What can hang from each mark
z_98: z_234 z_256 z_471 z_501 z_676
z_471: z_407
z_407: z_471 z_676
z_676: z_407
z_501: z_407
z_234: z_98 z_407
z_256: z_98 z_407

Known rows, with every way that one mark hangs from another
(z_256 (z_98 z_234 z_501) (z_407 z_676)): [-10   4  -5   5   2  -6  -5  11   5  -8  -3   3   3   1 -16   6  -5   5
  -4   6  -2   8 -11  -7  -6   9   6 -15   6   6   3   5 -18  23  -9 -10
  -6   2  -5  -2  16  -5  -7]
(z_98 (z_676 z_407)): [  4  -4   6   3   1   4   7  -4   9  -1 -21   6  -4   9   8   5   6  -2
   6   5  -4  -9  -1   5  -3   3  -7 -10  -1  22   2  -6 -10 -11  22   7
   8   2   9  -3   5   8 -10]
(z_98 z_501): [ -1   6  -5  15   1  -3  -6  -2   4  -9 -11   4  -2   7  -5   1   2   0
  14  15  -8  -4  -1   4   2   8  -4 -10   6  11   9  -1  -5  15   1  -4
  -7  10   2  -2   1  -3  -9]
(z_256 (z_98 z_234 (z_501 z_407) z_676)): [ -2   7   1  18  -9   3  -2   1  -2  -7   7  -3   5   9 -12  17 -10  -2
   6   9  -1   0   6   8 -14   1   7 -15   4   5  -3  -3 -26  17  -5  13
  -1   6  16   8   8  -2 -14]
(z_501 z_407): [  1  -7  -3  18   9  -4  -3   2  -6  -7 -18   6   8   2  -6   5  -2  -5
   6  14  -7  -9   1  -4  -3   7 -15  -3  -3  12   4   6  -7  19  13  -2
   0   6  -2   0   3  -1 -11]
(z_256 (z_98 z_234) (z_407 z_471 z_676)): [-15 -12  -1  -7   4 -10   3  20  14  -9 -11   1   2   2   0   3  -6  -6
 -14   4   1  10 -12 -11  -8   4  -1   0   1   2  -1   3 -10  23  -1 -18
   3  -1 -15   1  17  -8  -5]
(z_98 z_234 z_471): [  5   2   2  -1  -7  -4   1   7  -2  -5  -6   3  -2   0   2   6  -7  -8
   7   9  -7   1   5  14 -10  -9 -10  -7   0   7  -3   2 -14  16  21   2
  -2  21  -6  -8  -1   0 -19]
(z_98 z_471 z_501 z_676): [  1  13   1  10 -11   7  -4  -3  15  -4  -2  -8  -1  10   3   8  -1   0
   7  13  -5   2  -1  16  -3   1   4 -11   6   9  -4 -12 -16   2   0   4
   7  18  16   3  -9   8 -15]
(z_407 z_471): [ -8 -10  -1   1   4  -7   3   5  11 -10 -22   3  -2   9  13   0   2 -10
   2  12  -7  -1  -2   3  -1   3 -10   2   2   7   3  -5   6  14   8 -12
  -5   8  -9   2   3  -8  -9]
(z_256 z_98 z_407): [ -2  -4  -3  13  11  -6  -2  -2  -1  -8 -16  -1   2   1 -23   7   5   6
   8   0  -3  -4  -8  -9   0  11  -6 -17  -6   7  13   3   1   5   3  -6
  -7 -10 -12   4  19  -4  -8]
(z_471 z_407): [ -5  -3  -4  22   4  -5   1   0   7  -3 -17   5   2   1   2   0   3  -3
  10   8  -3 -12   1   7  -4  10 -18 -12  -6  11   5   6 -10   1  17   0
  -6   1  -7 -13   9   1 -16]
(z_256 (z_98 z_234 z_471) z_407): [  5   3   1   1  -3  -3  -4   5  -2  -2   0  -1   1  -3 -17  12  -6   0
  -1   2   0   5  -4   3  -9  -2  -1 -14  -4   3   2   5 -12  12   5  -3
   2   5 -13   6  13  -3 -18]
(z_234 (z_98 z_501) (z_407 z_471 z_676)): [-18   2   5  -7   5  -6  -3  11   6 -21  -5  -5  -9  11  21 -12   9 -11
 -31  12  -1   5 -13  -9   9   9  -1   3   4   1   0   6   3  20   2  -8
 -18   5  -8   3 -16 -14  -3]
(z_256 (z_98 z_501 z_676) z_407): [ -1   6  -4  17  -1   6  -3  -4  11  -9  -1  -6   2   9 -23  16   3   8
  10   1  -1   1  -6  -5   0  12  10 -18   1   7   8  -8  -6  -2  -9   0
  -2  -7  10   8  13   2  -9]
(z_234 (z_98 z_256 z_471 z_501)): [  2  23  -3   2 -13   3  -7  -6   1 -13   1   6  -5   5   4  -3   7  -6
 -11  12  -4   0 -11  18  -5 -10   0 -12   7  -2  -9   4 -11   3 -14   9
   4  10   3  13 -19   4 -10]
(z_234 z_407): [ -1  -3   3  10  10  -3   3   0  -7 -13 -14  -1  -5   2   3  -3  10  -4
   6   3  -3  -6   1 -12   9   5  -4  -4  -5  15  13   5   6  11  32   2
 -19   4  -6  -2  -1  -7  -9]
(z_501 (z_407 z_471 z_676)): [-15 -12  -2   5   5 -10  -3  16  10  -7 -22   4  10   4  15  -3  -8 -16
 -19  18  -2  -1  -8  -7  -1  12 -12  14   3   6  -7   1 -11  26  -2 -20
   4   8  -5   2   3  -5  -7]
(z_471 (z_407 z_676)): [-16   0  -6  17   7 -11   0  12  14  -3 -25   7   3  -4  11  -5  -3  -6
  -8  10  -4  -9  -6  -1   0  15 -20  -7  -3   9  -5   7 -18   7  10  -6
   3   0  -4 -15   7   2 -13]
(z_407 z_471 z_676): [-16 -10   0  -4   7 -14   0  15  17 -12 -26   3   0   6  21  -2  -3 -14
 -10  13  -5   3 -11  -4  -1   8  -8   9   1   6  -2  -2  -1  18   4 -20
   3   6  -9  -3   5  -8  -2]
(z_98 z_501 z_676): [ -2   9   2  13  -4   4   3  -2  13 -10  -8  -2  -2  17   0  11   1  -2
  14  10  -5  -3   0   6  -2   3   4 -10   4  10   4  -9  -9   4   3   4
  -6   8  19  -3   2   5 -10]
(z_256 z_98 (z_407 z_676)): [-11  -5  -6   8  14 -10  -1  11   3  -6 -19   1   3  -5 -14   4   1   2
  -9   1  -2  -1 -16 -19   0  15  -9 -11  -3   6   3   5  -6   8   1 -12
   1 -11  -9   4  19  -4  -1]
(z_234 (z_98 z_471 (z_501 z_407))): [  3   9  -1  13  -7   2 -16  -5  -3  -8   5   3   6   3  -9   1   0  -7
  -8  19  -4  -1  -6  12  -4   3 -12 -10   3   0  -8   6 -16  19  -6   6
   3  14   0  11 -19   0 -17]
(z_234 (z_407 z_676)): [-10  -4   4   6  13 -10   3  10  -4 -12 -18  -2  -5  -1  13  -6   4  -7
  -9   3  -3  -4  -7 -14  10  11  -5   4  -3  13   5   9  -1  18  28  -4
 -13   3  -4  -6   1  -9  -4]
(z_676 z_407): [  5  -7  -1   5   8  -3   3  -6   4  -1 -25  13  -2  -2   5  -3   5  -1
   5   9  -4  -6  -4   2  -3   4 -12 -10   1  23   5   2  -6  -2  18   1
   4   2  -6  -7   9   2  -6]

Rows
[  0  16  -9  11  -9   0  -4   1  10   0 -12   5   4  -2  11  -4   4  -6
  -8   8   3  -6  -4  18 -10  -1 -10  -8  -5   7  -8   6 -16  -4   5   3
  11   8  -2  -2  -8  11 -20] | (z_98 z_256 (z_471 z_407))
[  4  -4   5   0  -5   2  10  -1   0  -1 -10   5  -7   4  -1  10  -4   0
   5  -3  -2  -4   2   9 -15  -3  -4 -20  -1  15  -4  -1 -22  -7  16  16
   4   1   3   2  13   5 -10] | (z_256 (z_98 z_234 (z_676 z_407)))
[ -1   4   5   9  -4   5   2  -7   6 -19  -3  -2  -5  12   0   8   6  -6
   1   8  -9  -5  -3   6  -1   3  -4 -16   2   3   1  -3  -6   1   4  10
  -9   1  14   4  -3  -3  -7] | (z_234 (z_98 z_501 z_676))
[ -8  18  -3   3  -4  -6  -4  10   8  -6 -12   8   1  -7  16  -8   4 -14
 -37   7   2  -5 -15   9  -8   3 -16  -9  -5  -3 -19  14 -21  -4  -2   4
  11   0  -5   1 -16   6 -14] | (z_234 (z_98 z_256 (z_471 (z_407 z_676))))
[-15   1   5  -3  -4  -7   0  20  12 -15   0  -6  -6  10  23 -10  -4  -5
 -16  15   4  11  -6  -7   2   3   8   9   9  10   0   1  -5  32   7 -11
 -15  25  -5  -6  -8 -10  -8] | (z_98 (z_234 (z_407 z_471 z_676)) z_501)
[ -3   0   0  -8  -5  -1   7  14  -4 -16  -3   1  -6  12  25  -7   4 -12
  -6   5   4   2   2  -1  -7 -12  11  10   1   8   5   7   4  18  15  -1
 -15  17  -4   1  -3  -4 -11] | (z_98 (z_234 (z_407 z_471)) z_256)
[ -7   3   9  -5   1 -11  -2  16 -10 -10  -3  -7  -8  -6   8  -2  -8  -4
 -18  -2   2   8  -4  -2  -4  -4   1  -7  -4   2  -9   9 -15  20  17   4
  -6  11 -12   5  -2  -8 -11] | (z_256 (z_98 (z_234 (z_407 z_676)) z_471))
[  2  16  -2   6  -9   2   3   1  -7 -17   8   1  -6   7  10  -5   5   0
   5   6   2  -1   4   2  -6  -8  17  -7   7  14   7   8  -6  18  10   8
 -19  21   7  -2  -7   1 -11] | (z_98 (z_234 z_407) z_256 z_501)
[  0   8   4  10  -1   0  -6   0   4  -7  -9   3  -2   0   3  -3   5  -9
 -15   8  -4  -6  -6  16  -2   3 -24 -15 -10  -1  -7  11 -10  -2  15   9
   0   0 -14  -2  -8   1 -19] | (z_234 (z_98 (z_471 z_407)))
[ 12  12   3  -8 -18  11   8  -2   8   1  -3   9  -5   2  17   5  -2  -4
  -7   4   5   3  -2  22 -17 -17   6  -7   6  19 -14  -3 -23 -12  14  13
  19  19  12   2  -4  17 -16] | (z_98 z_234 z_256 z_471 (z_676 z_407))
[  4  23   4   0 -18  10  -3  -4   5 -15   5   0  -5  12  11   4   6  -6
 -15   5  -1  -1  -9  19  -9  -7   9 -12   6  -2 -10  -2 -11  -7  -9  15
   7   8  17  14 -18   8 -10] | (z_234 (z_98 z_256 z_471 z_501 z_676))
[  1   0  11   3   5   5   7  -2 -12 -20  -6  -5  -7  11   9   5  10  -8
  -8  -2  -2  -7   0  -9   9   3  -3  -7  -8   6   6   6  10  -4  34  19
 -21  -6   8   3  -6  -4  -8] | (z_234 (z_98 z_676) z_407)
[ -7  -7  10  -8  -3  -1  11  11  -4 -15   0 -17  -7  12  13   8  -2  -9
  -5  -4   6   5   4  -1  -6  -2   9  -3  -3   3   0  -4   0   9  19   8
 -17   8   0   7   6 -11 -12] | (z_256 (z_98 (z_234 (z_407 z_471)) z_676))
[-11   1  -1  12  -7   2  -5   3  11  -8   0 -11   8  16  -1  10  -5  -5
  -4  12   3  -2  -1   5 -10  12   6  -1   3  -1  -6 -10 -14   9 -22  -3
   2   5  11  17   0  -4 -11] | (z_256 (z_98 (z_501 (z_407 z_471)) z_676))
[  7   5  -5   3  -8  10  11   2   5  -7  -4   6   3   6   1  14   1  -5
   6   0   3  -1  -1   0 -11  -8  10  -7  -1  13   3   1 -10   0  16   1
  -1   7  14  -3  13  14 -12] | (z_98 z_234 (z_256 z_407) z_676)
[  6  18   7  -5  -7   8   3  -3 -10 -18   3  -7  -7   7  17  -1  10  -8
 -27  -4   6  -4  -6   3  -1 -10   8  -3  -6   2  -7   7   0  -9  18  20
  -7   4   9  11 -19   4 -10] | (z_234 (z_98 z_256 z_471 z_676) z_407)
[  1   8  -2  11  -5   7   0  -1   5  -8   7  -3   3   9 -20  17  -4   5
  13   1  -1   3   0   2  -6   6  11 -19   2   6   3  -3 -11   5  -2   3
  -6   3   7   2  17   4 -11] | (z_256 (z_98 z_234 z_501 z_676) z_407)
[ -9  14  -1  11 -12  -5  -8  19  19   2   2   4   2  -4   8  -3 -11  -2
 -12  17  -1   4  -6  16 -10   4  -9  -9   4   6 -15   3 -35  20   1  -5
   9  23  -5 -16  -6   5 -22] | (z_98 z_234 (z_471 (z_407 z_676)) z_501)
[ -2  14   0   8 -13   3  -4  -4   9  -6   1 -13  -3   9  -7  12  -1   2
   4   5  -2   1  -4  18  -7   3   6 -19   3   2  -9 -11 -15  -1 -10   7
   9   9  13  14  -5   3 -16] | (z_256 (z_98 z_471 z_501 z_676))
[ -3  -6   2  -2  -4   4   8   8  13  -9  -3 -10   2  10  -5  15  -3  -3
   2   1   5   5  -1  -6 -10   1   6  -2  -3   2   1  -6  -5   7   6  -6
  -3   0  -1   7  21  -3 -10] | (z_256 (z_98 z_234 z_676) (z_407 z_471))
[ -5  -8   6  -4  -1  -4   6  11  -3 -14  -6  -4  -6   7  18  -6  -1 -11
  -1   6   3   4   5  -3   0  -4   0  11  -1  10   9   5   4  24  27  -7
 -19  19 -13  -5  -1 -12 -14] | (z_98 (z_234 (z_407 z_471)))
[-13   2   4 -12   6  -6   5  13   1 -24 -14   1  -7   8  32 -15  11 -15
 -41   4   6   1 -14 -13   4   0   2  12   0   0  -3  13   6   8   7  -2
 -11   1  -8  11 -14  -8   2] | (z_234 (z_98 z_256) (z_407 z_471 z_676))
[  8  14   4  -5 -15   9  11   6  -7 -11   7  -5  -5   5  19   4  -2  -7
 -11  -4   7   2   4   5  -7 -19  16   0  -2  12  -6   3 -11   4  27  16
  -1  20  13   3 -13  10 -17] | (z_98 (z_234 z_407) z_256 z_471 z_676)
[  6  23  -8   4  -7   7 -10  -5   6 -11   7   6   0   0  -9   0  10   2
 -12   9   3   5 -16   9  -1  -1   2 -14   7   3  -1   5  -6   2 -12   2
   7   6  -1  11 -15   7 -13] | (z_234 (z_98 (z_256 z_407) z_471 z_501))
[-11   7   4   4   0  -7  -9   9   9  -7 -14   4   1  -7  12  -5   1 -10
 -28  10  -3  -5 -12   6   0   8 -28  -8  -7   0 -17  11 -22   5  11   1
   7   2 -13  -7 -10   3 -14] | (z_234 (z_98 (z_471 (z_407 z_676))))
[ -8  -8   4  -7   4  -8   8   9  -6 -17  -5  -9  -7   7   8  -1  -1  -9
  -3   0   5   3   4  -6  -5  -4   3  -1  -1   3   5   4   3  22  15   0
 -17   7 -15   5   6 -17 -11] | (z_256 (z_98 (z_234 (z_407 z_471))))
[ -1   5   0  18   2   1  -9  -5  -6 -11  -3   5   3   8 -10   2   0  -6
  -4  18  -6  -7  -6   3  -1   8 -14 -11   2   4   2   8  -9  19  -5   5
  -8   4   1   6  -8  -4 -10] | (z_234 (z_98 (z_501 z_407)))
[ -4   9  -3  10  -7  -6 -10  -3   4  -5  -3  -8  -6   3 -11   5   0   4
   5  10  -4   2  -7  16  -4   3  -1 -19   5   0  -3  -6 -13  12 -12   5
   4   8  -3  12  -3  -3 -13] | (z_256 (z_98 z_471 z_501))
[ -7   3   7  -3  -6   5   1   0   5 -24   4 -12  -8  21  17  -3   9  -7
 -15   8   2   0  -4  -3   6   4   7   1   3   3   2  -4   8   3  11   7
 -19   6   5   9 -15  -7  -6] | (z_234 (z_98 z_501 z_676) (z_407 z_471))
[  3   4  10  -1  -5   5   2  -1   0 -14  -8  -3  -4   8   6  10   0 -11
  -9   5  -6  -3  -4  10  -1  -3 -11  -9  -4   2  -9  -1  -5  -4  17  12
   0   2   6   8  -8   2 -12] | (z_234 (z_98 z_471 z_676))
[  5  13  -9   8  -7   5  -3   2   6  -7   4  13   3   4  -5   3   1   3
   7   9   1   4  -3   4  -8  -4  12  -9   9  15   8   5 -12  15  -3  -6
  -2  14   4  -4   6   7 -12] | (z_98 z_234 (z_256 z_407) z_501)
[ -3  16   0  15 -17  -2 -10   4   9   0   9  -3  -2  -1 -10   4  -4   2
   1  10   2   3   1  25 -14  -1  -6 -24   3  -1  -9   2 -28   9  -6   8
   1  15  -7  -4  -2   2 -23] | (z_256 (z_98 z_234 (z_471 z_407) z_501))
[  0   1  -7   0  -4  10   8   7  21  -7 -12   0   5  15  10   8   9  -5
  -5   2   8   2  -9  -5  -6   2   9   6  -1   9   4  -5   1  -5  -1 -14
   5   4   7   6   9  11  -7] | (z_98 (z_256 (z_407 z_471)) z_676)
[ -1  -8  10 -10  -2   6   7  -2  14 -11 -17   4  -7  11  19  -1   6 -12
 -18   5   1  -4  -7   6  -4   1 -13  -1   0  10  -6  -4   0 -14  15   5
   3  -3  -2   4  -2  -1  -3] | (z_234 (z_98 (z_676 (z_407 z_471))))
[-13  -9  -3  -1  11  -5  -1  15  24  -5 -23   3   6   3   9  -1  -1  -7
 -12  13   0   6 -14 -15   4  15  -8   9   1  10   4  -1  -2  16   5 -27
   1   3 -13  -5  13  -4  -6] | (z_256 (z_407 z_471 z_676))
[  9  23 -10   6 -15   6  -7   2  11  -1   9   6   3   3  -8   3   0   3
   1  11   5  11  -6  13  -9  -8  10  -8  11  10   1   3 -17  14  -3  -6
   6  23  -2  -1  -3   9 -15] | (z_98 z_234 (z_256 z_407) z_471 z_501)
[ -8   1  -1   6  -2  -1 -11  -1   2 -12  -2  -1   4  14   3  -3   0 -11
 -15  21  -2   0  -5   4  -2   7 -11   0   7  -1  -1   2  -5  20 -14  -5
  -5   7  -5  12 -10  -7  -7] | (z_234 (z_98 (z_501 (z_407 z_471))))
[  4   4   6  -1  -4   3   1  -8   6   1 -12  -2  -6   1   0   7   2  -1
  -7  -1   1  -2  -7  15 -10  -1  -6 -16  -3  12 -12  -7 -17 -19  12  12
  19  -2   3  12   4   7 -12] | (z_256 (z_98 z_471 (z_676 z_407)))
[  7   5  -2   2  -6   6   9  -5   7  -4 -19  11  -3   9  14   5   7  -3
  -3   2   2  -9  -6   6 -10  -3   3  -8   2  19  -2  -3 -12 -17  11   9
  13   1  15   2   2  15  -7] | (z_98 z_256 (z_676 z_407))
[ -2  17  -8  18 -11  -1 -12  -1  15  -1  -2  -3   2  -1  -1  -1   4   1
   2  17  -1  -2   0  20  -1   9 -10 -14   2   6  -4   1 -17   6   2  -1
   8  16  -3  -9 -10   3 -25] | (z_98 (z_471 z_407) z_501)
